Known rows, with every step that occurs
numol/rebuzub/zote/soti/samis/biga: [-0.51 -0.17 -0.10  0.16  0.62 -0.13  0.08  0.26  0.01 -0.56 -0.21  0.03
  0.10 -0.59 -0.13 -0.32  0.05  0.12 -0.52 -0.06 -0.34 -0.08  0.44  0.06]
lemin/zote/soti: [ 0.05 -0.06 -0.16  0.17  0.08 -0.05  0.03 -0.14  0.13 -0.12 -0.01 -0.01
  0.00 -0.09 -0.01  0.02 -0.11 -0.06 -0.22 -0.11 -0.06  0.01  0.20 -0.22]
numol/soti/zote: [ 0.04  0.04  0.20  0.12  0.24  0.03  0.00  0.15  0.20  0.12  0.16 -0.14
 -0.13 -0.18  0.16  0.13 -0.30  0.11  0.24  0.23 -0.25 -0.20  0.03  0.08]
numol/samis/zote: [ 0.20 -0.02 -0.18 -0.16  0.12  0.13  0.02  0.12 -0.02 -0.14 -0.06 -0.08
  0.00 -0.18  0.01 -0.12 -0.12 -0.07  0.02  0.34 -0.06 -0.33  0.21 -0.03]
zote/soti/samis/biga: [-0.28 -0.01 -0.07  0.21  0.07 -0.28  0.09  0.24  0.19 -0.41 -0.16  0.07
  0.14 -0.31  0.03 -0.21 -0.07 -0.05 -0.25 -0.13 -0.21 -0.05  0.23  0.13]
zote/samis/biga: [-0.04  0.05  0.20  0.17  0.05  0.08  0.13  0.10  0.05 -0.32 -0.08  0.16
  0.13 -0.41 -0.17 -0.15  0.05  0.17  0.00  0.01 -0.04 -0.07  0.23  0.16]
soti/zote/samis/biga: [-0.18  0.08  0.50  0.25  0.20  0.34  0.23  0.14  0.26 -0.32  0.07  0.04
  0.01 -0.49  0.00 -0.07 -0.06  0.23  0.11  0.05 -0.15 -0.22  0.32  0.32]
rebuzub/numol: [ 0.22  0.05  0.04 -0.22  0.28  0.00  0.07 -0.01 -0.01 -0.06 -0.04  0.07
 -0.14 -0.12  0.06  0.01  0.03  0.14 -0.06  0.07  0.05  0.16  0.17 -0.04]
lemin/numol/samis/zote: [ 0.16  0.00 -0.06 -0.22  0.20  0.46  0.03 -0.05  0.03 -0.11 -0.17  0.03
 -0.14 -0.34  0.24 -0.06 -0.13 -0.22 -0.18  0.22 -0.17 -0.29  0.31 -0.04]
rebuzub/numol/soti/zote: [ 0.24  0.10  0.23 -0.10  0.51  0.01  0.05  0.14  0.20  0.05  0.12 -0.06
 -0.25 -0.31  0.23  0.15 -0.26  0.26  0.20  0.30 -0.21 -0.04  0.20  0.07]
zote/numol/rebuzub: [-0.14 -0.05  0.01 -0.08  0.28  0.03 -0.12 -0.08  0.06 -0.43  0.02 -0.09
  0.18 -0.11 -0.16 -0.10  0.14  0.20  0.03 -0.26 -0.16 -0.05  0.11  0.06]
lemin/samis/zote/soti/numol: [ 0.04  0.05 -0.21  0.17  0.12 -0.05  0.11  0.11  0.44 -0.05 -0.08 -0.10
  0.02 -0.11  0.29 -0.34  0.08 -0.46 -0.26  0.05  0.05 -0.68  0.29  0.11]
numol/samis: [ 0.10 -0.01 -0.10 -0.09  0.03  0.20  0.07  0.05 -0.15 -0.26 -0.03  0.12
  0.01 -0.08 -0.02  0.12 -0.08  0.03  0.13  0.11 -0.10  0.00 -0.01 -0.08]
zote/numol: [ 0.09  0.05  0.17 -0.06  0.10 -0.03 -0.05  0.02  0.13 -0.34 -0.02 -0.14
  0.17  0.11  0.13 -0.10  0.12  0.16  0.23 -0.18  0.07  0.15 -0.07  0.10]
lemin/samis/biga: [-0.08 -0.09  0.34  0.53 -0.06 -0.02  0.19  0.30  0.20 -0.19 -0.15  0.36
  0.10 -0.06  0.07  0.06  0.04 -0.38 -0.21  0.23 -0.01 -0.08  0.19  0.34]
samis/zote/soti: [ 0.06 -0.12 -0.17 -0.15  0.20 -0.06 -0.10  0.03  0.20  0.00  0.02 -0.35
  0.02 -0.17  0.02 -0.42 -0.04 -0.01 -0.32 -0.02  0.02 -0.36  0.24  0.08]
numol/rebuzub/zote: [-0.24 -0.17 -0.03 -0.05  0.55  0.17 -0.02  0.03 -0.17 -0.12 -0.03 -0.04
 -0.03 -0.27 -0.17 -0.12  0.13  0.17 -0.25  0.10 -0.14 -0.04  0.22 -0.06]
zote/numol/soti/samis: [ 0.08  0.29 -0.11 -0.01  0.15 -0.49 -0.17  0.24  0.18 -0.37 -0.09 -0.14
  0.18 -0.06  0.18 -0.02 -0.17  0.17  0.42  0.08 -0.20  0.12 -0.05  0.07]
zote/numol/samis/biga: [ 0.11 -0.11  0.30  0.14  0.16  0.11  0.17  0.25  0.06 -0.75 -0.19  0.20
  0.26 -0.16  0.10 -0.06  0.04  0.13  0.24  0.00 -0.09  0.11  0.03  0.07]
soti/numol/rebuzub/zote: [-0.25 -0.04 -0.18  0.02  0.58  0.12  0.13 -0.02 -0.06 -0.17 -0.13  0.06
 -0.06 -0.34  0.03 -0.13  0.23  0.03 -0.17  0.00 -0.14 -0.30  0.18 -0.32]
samis/zote: [ 0.06 -0.02 -0.08 -0.09  0.07 -0.06 -0.06  0.07  0.14  0.11 -0.02 -0.18
 -0.03 -0.11  0.02 -0.24 -0.03 -0.13 -0.13  0.26  0.05 -0.33  0.22  0.05]
zote/samis: [ 0.05  0.19  0.02 -0.12  0.04  0.13 -0.01 -0.08 -0.02 -0.15  0.05 -0.08
  0.05 -0.23 -0.15 -0.08  0.04  0.25  0.15 -0.07  0.01 -0.04  0.12  0.11]
numol/rebuzub/zote/soti/samis: [-0.42 -0.03 -0.28 -0.13  0.60 -0.08 -0.08  0.07 -0.08 -0.38 -0.07 -0.21
  0.02 -0.39 -0.12 -0.27  0.02  0.19 -0.36 -0.11 -0.32 -0.05  0.34  0.01]
lemin/samis/zote/soti: [ 0.07 -0.07 -0.05  0.11  0.08 -0.04 -0.02  0.16  0.33 -0.02  0.01 -0.24
  0.05 -0.05  0.11 -0.31 -0.02 -0.34 -0.37  0.13  0.05 -0.42  0.32  0.35]
lemin/numol/rebuzub/zote: [-0.26 -0.14  0.12 -0.12  0.63  0.49  0.01 -0.16 -0.13 -0.10 -0.15  0.06
 -0.16 -0.41  0.04 -0.07  0.11  0.01 -0.45 -0.05 -0.24 -0.02  0.32 -0.06]
rebuzub/numol/samis/zote/soti: [ 0.39 -0.07 -0.27 -0.47  0.49  0.13  0.05  0.06  0.05 -0.32 -0.05 -0.17
 -0.10 -0.35  0.08 -0.27 -0.10  0.15 -0.21  0.16 -0.03 -0.19  0.41 -0.02]
numol/soti/zote/samis: [ 0.08  0.24  0.21  0.02  0.27  0.18 -0.02  0.06  0.18 -0.04  0.21 -0.22
 -0.08 -0.40  0.01  0.02 -0.26  0.38  0.39  0.16 -0.25 -0.24  0.13  0.20]

Rows
[-0.18  0.02 -0.01 -0.18  0.57  0.29 -0.03 -0.06 -0.19 -0.28  0.02 -0.13
  0.01 -0.50 -0.31 -0.20  0.15  0.42 -0.14  0.04 -0.15 -0.07  0.32  0.04] -> numol/rebuzub/zote/samis
[-0.10  0.23  0.28 -0.03  0.19  0.37  0.09 -0.04  0.17 -0.15  0.22 -0.21
 -0.07 -0.30  0.02  0.00 -0.09  0.31  0.25 -0.03 -0.12 -0.20  0.20  0.25] -> soti/zote/samis
[ 0.07 -0.08 -0.25 -0.13  0.51  0.31  0.24  0.08 -0.06 -0.41 -0.16 -0.03
 -0.01 -0.26  0.31 -0.19  0.09  0.15  0.01 -0.09 -0.05 -0.14  0.00 -0.33] -> rebuzub/zote/soti/numol/samis
[ 0.26  0.08 -0.01  0.13  0.10  0.10  0.10 -0.03  0.03 -0.60 -0.09  0.14
  0.13  0.00  0.14  0.22 -0.06  0.06  0.37  0.09 -0.06  0.18  0.09 -0.22] -> lemin/zote/numol/samis
[-0.25  0.03 -0.29  0.06  0.24  0.01  0.07 -0.14  0.04 -0.14 -0.04  0.15
 -0.02 -0.29 -0.10 -0.04  0.15 -0.11 -0.08 -0.16 -0.25 -0.45  0.15 -0.28] -> soti/numol/rebuzub
[ 0.23 -0.09  0.14 -0.04  0.32  0.15  0.28  0.22 -0.09 -0.48 -0.20  0.43
 -0.06 -0.39  0.05  0.07 -0.04  0.09 -0.04  0.24 -0.09  0.15  0.26 -0.03] -> rebuzub/numol/samis/biga
[ 0.22  0.15  0.45  0.05  0.58  0.12  0.17  0.25  0.25 -0.27  0.02  0.09
 -0.12 -0.70  0.07 -0.01 -0.22  0.44  0.19  0.30 -0.25 -0.11  0.42  0.24] -> rebuzub/numol/soti/zote/samis/biga
[ 0.16  0.03  0.10 -0.13  0.20 -0.09 -0.12  0.09  0.27 -0.24 -0.04 -0.33
  0.16 -0.01  0.15 -0.35  0.07  0.05  0.10  0.05  0.13 -0.17  0.14  0.14] -> samis/zote/numol
[ 0.34  0.03  0.02 -0.11  0.30 -0.31 -0.23  0.20  0.30 -0.12 -0.03 -0.33
  0.15 -0.11  0.15 -0.31 -0.11  0.10  0.22  0.26  0.00 -0.22  0.06  0.11] -> samis/zote/numol/soti
[ 0.19  0.03  0.05 -0.15  0.13  0.17  0.04  0.08 -0.03 -0.58 -0.05 -0.03
  0.18  0.02  0.14  0.02  0.04  0.21  0.39 -0.07 -0.03  0.15 -0.09  0.01] -> zote/numol/samis
[ 0.05  0.00 -0.32 -0.09  0.23 -0.08  0.07 -0.01  0.33 -0.03 -0.06 -0.23
  0.02 -0.23  0.22 -0.45  0.06 -0.14 -0.23 -0.12  0.03 -0.60  0.20 -0.17] -> samis/zote/soti/numol
[ 0.02  0.10  0.14 -0.16  0.38  0.23  0.05  0.01 -0.14 -0.18 -0.04 -0.17
  0.01 -0.29 -0.02 -0.17  0.11  0.41  0.06  0.09  0.09  0.11  0.15  0.07] -> rebuzub/zote/samis
[ 0.21  0.30 -0.24 -0.20  0.33 -0.47 -0.05  0.20  0.03 -0.09 -0.11  0.08
 -0.13 -0.29  0.12  0.09 -0.25  0.13  0.14  0.30 -0.22  0.15  0.21 -0.04] -> rebuzub/numol/soti/samis
[-0.01  0.27 -0.10 -0.12  0.14 -0.33 -0.14  0.19  0.29 -0.37 -0.11 -0.32
  0.17 -0.08  0.22 -0.31 -0.01 -0.02  0.18  0.13 -0.01 -0.16  0.24  0.19] -> soti/samis/zote/numol
[-0.29 -0.11  0.20  0.11  0.60  0.25  0.11  0.11 -0.12 -0.44 -0.13  0.10
  0.09 -0.67 -0.36 -0.26  0.17  0.35 -0.27  0.09 -0.19 -0.10  0.44  0.09] -> numol/rebuzub/zote/samis/biga
[ 0.18 -0.13 -0.30 -0.21  0.22  0.13 -0.03  0.09  0.06 -0.25 -0.01 -0.24
  0.04 -0.24  0.01 -0.31 -0.13  0.02 -0.16  0.09 -0.08 -0.35  0.23 -0.01] -> numol/samis/zote/soti
[-0.02  0.15  0.13  0.26  0.19 -0.53 -0.04  0.42  0.25 -0.53 -0.23  0.11
  0.26 -0.26  0.14 -0.09 -0.14  0.09  0.27  0.16 -0.24  0.10  0.07  0.14] -> zote/numol/soti/samis/biga
[-0.25  0.18 -0.21 -0.15  0.34 -0.29 -0.19  0.11  0.23 -0.47 -0.07 -0.28
  0.17 -0.30 -0.09 -0.32  0.03  0.00  0.01  0.08 -0.24 -0.35  0.43  0.16] -> soti/samis/zote/numol/rebuzub
[ 0.33  0.05 -0.08 -0.30  0.30  0.18  0.14  0.05 -0.16 -0.32 -0.07  0.19
 -0.13 -0.19  0.08  0.15 -0.05  0.17  0.11  0.17 -0.07  0.16  0.16 -0.10] -> rebuzub/numol/samis
[-0.03  0.01 -0.27 -0.02  0.14 -0.01  0.13 -0.07  0.18 -0.14 -0.03 -0.04
  0.05 -0.12  0.20 -0.21  0.08 -0.04 -0.09 -0.36 -0.02 -0.28 -0.01 -0.21] -> zote/soti/numol
[ 0.17  0.07  0.21  0.12  0.09 -0.05 -0.05  0.20  0.39 -0.24 -0.05 -0.21
  0.19  0.13  0.26 -0.22  0.10 -0.26  0.03  0.23  0.15 -0.26  0.23  0.42] -> lemin/samis/zote/numol
[-0.11  0.22 -0.25 -0.06  0.03 -0.31 -0.08  0.18  0.15 -0.03 -0.08 -0.17
 -0.01 -0.18  0.10 -0.20 -0.13 -0.18 -0.05  0.31 -0.09 -0.30  0.31  0.08] -> soti/samis/zote
[ 0.05  0.08  0.33 -0.06  0.26  0.41  0.13  0.12  0.17 -0.59  0.11 -0.16
  0.07 -0.04  0.29  0.11 -0.09  0.26  0.51 -0.01 -0.14 -0.01  0.00  0.16] -> soti/zote/numol/samis
[ 0.07  0.19  0.01 -0.06  0.51 -0.37 -0.12  0.35  0.06 -0.38 -0.17 -0.22
  0.14 -0.12  0.31 -0.12 -0.09  0.30  0.36  0.22 -0.09  0.27 -0.02  0.04] -> rebuzub/zote/numol/soti/samis
[ 0.17 -0.11 -0.16 -0.29  0.30  0.47  0.01 -0.08  0.11 -0.23 -0.12 -0.14
 -0.09 -0.38  0.18 -0.24 -0.13 -0.13 -0.34 -0.05 -0.19 -0.30  0.32 -0.01] -> lemin/numol/samis/zote/soti
[-0.23 -0.06 -0.01 -0.10  0.26  0.38 -0.06 -0.27 -0.02 -0.06 -0.07  0.16
 -0.13 -0.35 -0.09  0.06  0.03 -0.12 -0.38 -0.19 -0.36 -0.16  0.29 -0.04] -> lemin/numol/rebuzub
[ 0.40  0.04 -0.14 -0.37  0.38  0.10  0.08  0.11 -0.04 -0.20 -0.09  0.00
 -0.15 -0.31  0.07 -0.11 -0.08  0.06 -0.03  0.41 -0.01 -0.16  0.40 -0.05] -> rebuzub/numol/samis/zote
[ 0.34  0.06  0.13  0.14  0.21 -0.26 -0.15  0.32  0.41 -0.13 -0.05 -0.21
  0.15  0.02  0.24 -0.19 -0.10 -0.20  0.15  0.42  0.03 -0.30  0.17  0.37] -> lemin/samis/zote/numol/soti
